Each row was made from one path, in order. Every step used is in the known rows, and no mark comes twice. Write each row's path.
Known rows:
gezu -> kore: [2.2 22.7 -3.7 -16.0 1.9 -4.6 -13.1 6.9 -28.3 21.5 7.8 -15.6 0.6 -14.1 25.8 11.8 -0.6 -14.4 -26.5 0.3 4.2]
disu -> sibip -> vezot -> zemob -> zifu -> kore: [-2.6 26.5 -12.1 -0.4 -13.9 -8.0 -33.2 18.4 -27.4 36.9 -2.4 -39.9 -16.6 -70.7 2.7 7.1 3.6 -4.7 -20.5 -12.9 -3.3]
disu -> sibip: [0.8 26.5 -10.2 -1.2 -2.8 -10.3 -31.7 6.5 -19.5 30.9 19.3 -33.0 -7.4 -50.1 7.2 8.0 8.1 -11.4 -28.2 -11.8 -11.1]
fotor -> zemob -> zifu -> vezot -> disu: [-8.0 26.2 -8.5 -14.1 -6.5 -22.3 -29.5 6.0 -26.1 -1.3 12.2 -29.2 18.1 2.8 54.7 6.2 11.9 -4.6 -30.2 -7.8 -4.7]
vezot -> zifu -> kore: [-6.1 34.2 6.0 -15.9 7.8 -7.2 -21.0 8.0 -44.0 -21.1 -5.5 -15.1 -11.9 -16.4 22.1 -1.2 22.8 -7.6 -27.1 -18.2 3.2]
fotor -> zemob -> vezot: [7.9 29.8 -9.2 -14.5 -3.8 -15.4 -29.3 7.8 -20.0 -3.8 0.9 -32.3 24.5 -0.7 45.6 3.5 11.4 -4.7 -30.5 -8.4 -3.2]
kore -> gezu: [-5.9 27.7 -8.8 -19.6 8.2 -6.3 -27.0 5.2 -28.1 23.4 18.4 -26.9 -7.2 -44.3 16.7 6.7 -37.7 7.3 -34.1 0.7 3.6]
fotor -> zemob: [6.9 27.4 -19.1 -15.4 3.5 -17.1 -32.0 5.5 -36.7 1.6 9.9 -31.7 12.5 21.3 40.6 4.0 13.5 -2.4 -28.9 -3.7 -9.6]
sibip -> fotor -> zemob: [4.7 21.7 -12.2 -20.1 3.7 -9.0 -29.1 5.3 -53.5 15.6 12.8 -33.5 4.0 29.9 6.8 2.5 7.8 6.8 -35.8 -18.8 -13.6]
zifu -> kore -> gezu: [-2.4 26.9 -0.2 -26.3 13.2 -1.6 -27.3 13.7 -35.7 11.7 11.3 -21.0 0.7 -62.0 30.6 5.9 -18.7 -5.1 -30.5 -9.7 -9.0]
zifu -> zemob -> vezot -> disu -> sibip -> fotor: [0.3 38.1 11.4 -12.2 9.3 -10.1 -32.3 11.5 -19.8 20.2 8.9 -32.5 6.8 -70.0 18.3 8.9 12.6 -30.8 -33.4 -32.7 -4.4]
disu -> sibip -> vezot: [5.0 25.4 -16.8 0.9 -4.6 -7.6 -28.1 12.2 -13.7 44.2 -0.5 -40.9 -9.5 -66.0 -4.4 10.5 1.9 -3.2 -23.5 -9.2 -8.1]
fotor -> zemob -> zifu -> vezot -> sibip -> disu: [-7.8 23.4 -12.4 -12.8 -3.6 -21.5 -30.2 8.7 -34.4 -3.6 7.5 -27.7 12.4 -2.8 45.2 11.3 9.7 -4.4 -24.1 -9.1 -8.2]
vezot -> sibip -> fotor -> zemob -> zifu -> kore: [-5.1 22.1 -9.9 -18.1 -6.9 -14.3 -29.3 20.4 -65.2 1.5 8.8 -26.8 -7.9 -13.1 3.1 5.2 6.6 10.1 -21.7 -12.5 -12.9]
sibip -> fotor -> zemob -> zifu -> kore: [-1.0 23.1 -8.1 -20.3 -4.6 -8.7 -28.0 7.4 -57.2 0.4 8.3 -30.0 9.8 17.1 15.1 0.9 5.7 8.0 -35.5 -28.3 -13.3]
fotor -> zemob -> vezot -> zifu: [4.3 35.5 -7.0 -11.7 -1.5 -16.7 -26.3 5.5 -25.7 -15.4 -4.0 -28.8 17.9 4.7 42.9 1.8 19.3 -0.2 -29.7 -9.5 2.1]
zifu -> vezot -> sibip -> fotor -> zemob: [-3.5 10.5 -5.3 -21.6 9.0 -15.3 -28.1 20.2 -32.7 36.7 19.3 -26.2 -2.9 -46.4 18.2 14.0 5.5 -11.6 -22.7 13.1 -20.3]
zemob -> vezot: [1.8 25.9 10.0 -14.4 -11.4 -5.9 -23.1 10.3 -1.6 0.0 -5.7 -27.5 14.0 -41.1 25.7 1.2 -1.7 -15.1 -33.1 -16.7 9.0]
vezot -> disu -> sibip -> fotor -> zemob: [-10.0 32.1 3.4 -7.2 2.7 -16.5 -30.4 1.9 -27.4 37.6 28.4 -39.0 -9.7 -1.9 8.2 8.1 22.7 0.0 -34.6 -22.7 -0.2]
fotor -> zemob -> zifu -> vezot: [-3.6 23.7 -14.2 -14.2 -7.4 -20.1 -29.8 7.3 -28.6 -4.8 8.8 -27.7 20.4 -3.5 53.4 5.8 6.8 -5.2 -29.0 -5.2 -9.5]

Which path is each row?
[4.4 34.3 2.8 -15.3 6.3 -11.1 -32.3 19.6 -26.5 2.9 -1.2 -26.0 6.1 -79.3 22.6 8.5 4.6 -31.8 -24.7 -19.2 -6.3]	zifu -> zemob -> vezot -> sibip
[2.9 34.7 -14.8 3.3 3.3 -9.2 -27.6 11.5 -23.1 33.0 -5.4 -37.3 -14.6 -73.6 -5.0 10.5 11.6 -6.6 -22.0 -13.9 -6.3]	disu -> sibip -> vezot -> zifu -> zemob
[2.6 29.7 -8.0 -12.9 -0.6 -17.8 -29.9 11.1 -27.8 -3.1 -0.1 -32.2 14.4 -4.2 35.3 9.9 14.4 -2.3 -23.9 -9.8 -2.4]	fotor -> zemob -> vezot -> sibip -> disu
[-12.2 32.1 7.6 -5.1 -0.1 -16.1 -29.3 2.6 -13.6 33.8 25.4 -35.4 -12.8 -20.5 13.9 7.8 19.8 -9.4 -32.2 -18.8 6.7]	vezot -> disu -> sibip
[2.3 31.6 -7.2 -4.6 1.7 -9.0 -29.9 7.7 -38.1 23.3 14.5 -33.9 0.9 -39.6 4.4 7.1 19.8 1.6 -31.2 -22.3 -17.7]	disu -> sibip -> fotor -> zemob -> vezot -> zifu -> kore
[-3.5 33.8 13.3 -10.5 -8.7 -7.7 -18.9 7.3 -10.4 -16.8 -12.7 -22.4 4.6 -32.0 21.6 -1.4 9.6 -8.5 -31.8 -18.3 16.9]	zemob -> vezot -> zifu
[0.8 23.6 -8.3 -4.5 -1.3 -6.5 -30.7 6.1 -33.9 39.8 21.8 -35.4 -9.8 -38.0 -11.5 7.3 6.9 -2.5 -32.7 -20.8 -16.0]	disu -> sibip -> fotor
[-17.1 25.5 2.5 -18.1 -18.2 -9.7 -37.3 17.8 -54.0 0.2 7.7 -25.4 -20.4 -24.1 29.7 -3.1 -10.3 -6.5 -26.5 -13.0 13.0]	vezot -> zemob -> zifu -> kore -> gezu
[-20.8 20.7 10.9 -13.8 -15.3 -15.8 -23.4 7.7 -10.4 3.7 10.7 -23.0 5.0 -35.4 38.4 5.0 -0.9 -14.9 -32.3 -16.1 7.2]	zemob -> zifu -> vezot -> disu
[-3.6 40.4 0.1 -11.2 14.0 -11.9 -25.9 5.5 -44.8 -15.5 -3.2 -18.7 -13.0 -23.3 17.3 1.9 20.9 -18.5 -27.7 -20.6 3.2]	vezot -> zifu -> zemob
[-0.1 33.6 -8.8 -5.9 5.0 -8.5 -29.9 6.9 -38.9 29.3 18.6 -34.1 -0.5 -51.5 3.8 8.8 6.4 8.4 -32.3 -18.7 -16.5]	disu -> sibip -> fotor -> zemob -> vezot -> zifu -> kore -> gezu
[-1.1 20.7 -13.8 -17.2 -1.6 -15.1 -29.9 18.0 -61.7 13.4 12.6 -30.1 -12.3 -0.9 -4.1 6.5 7.0 10.3 -22.1 -5.0 -11.5]	vezot -> sibip -> fotor -> zemob
[0.4 39.4 10.5 -10.8 8.6 -11.9 -32.7 11.6 -12.6 15.9 7.4 -31.1 8.2 -75.2 27.5 9.4 13.1 -34.7 -31.4 -28.2 -2.0]	zifu -> zemob -> vezot -> disu -> sibip
[-4.4 21.8 -7.6 -13.4 -18.0 -5.8 -29.2 23.1 -36.4 17.2 -23.3 -37.3 -16.7 -34.1 10.0 0.7 -6.3 -1.2 -20.2 -11.2 12.8]	sibip -> vezot -> zemob -> zifu -> kore
[6.4 34.7 4.8 -16.0 7.7 -8.0 -31.6 13.9 -18.3 2.8 -1.7 -26.8 13.2 -70.2 29.7 6.4 4.2 -36.4 -30.6 -24.7 -5.3]	zifu -> zemob -> vezot
[1.4 34.4 6.4 -14.4 11.1 -10.5 -32.1 17.0 -26.8 3.4 -2.8 -26.6 3.4 -72.7 19.5 12.8 7.2 -34.1 -23.9 -26.8 -4.3]	zifu -> zemob -> vezot -> sibip -> disu
[-5.2 21.4 -10.5 -10.6 -20.8 -7.5 -29.1 20.3 -33.1 19.9 -22.0 -39.1 -19.1 -25.0 5.5 0.6 -9.0 1.1 -21.1 -8.9 16.9]	sibip -> vezot -> zemob -> zifu
[-15.8 23.2 0.5 -13.0 -25.0 -12.8 -37.2 14.5 -48.8 -1.9 5.4 -27.9 -21.9 2.1 23.7 -5.2 -0.8 -9.8 -26.6 -13.4 17.4]	vezot -> zemob -> zifu
[4.5 35.8 -4.7 -14.5 0.9 -14.8 -26.3 8.4 -28.8 -17.8 -5.2 -26.8 20.0 -5.6 47.3 1.8 21.8 -2.5 -28.7 -11.6 -1.8]	fotor -> zemob -> vezot -> zifu -> kore
[-6.9 31.1 19.1 -8.5 -9.5 -9.6 -24.3 7.3 -0.4 22.5 8.6 -35.0 5.7 -43.3 13.2 4.8 10.6 -8.9 -36.2 -26.3 11.1]	zemob -> vezot -> disu -> sibip -> fotor
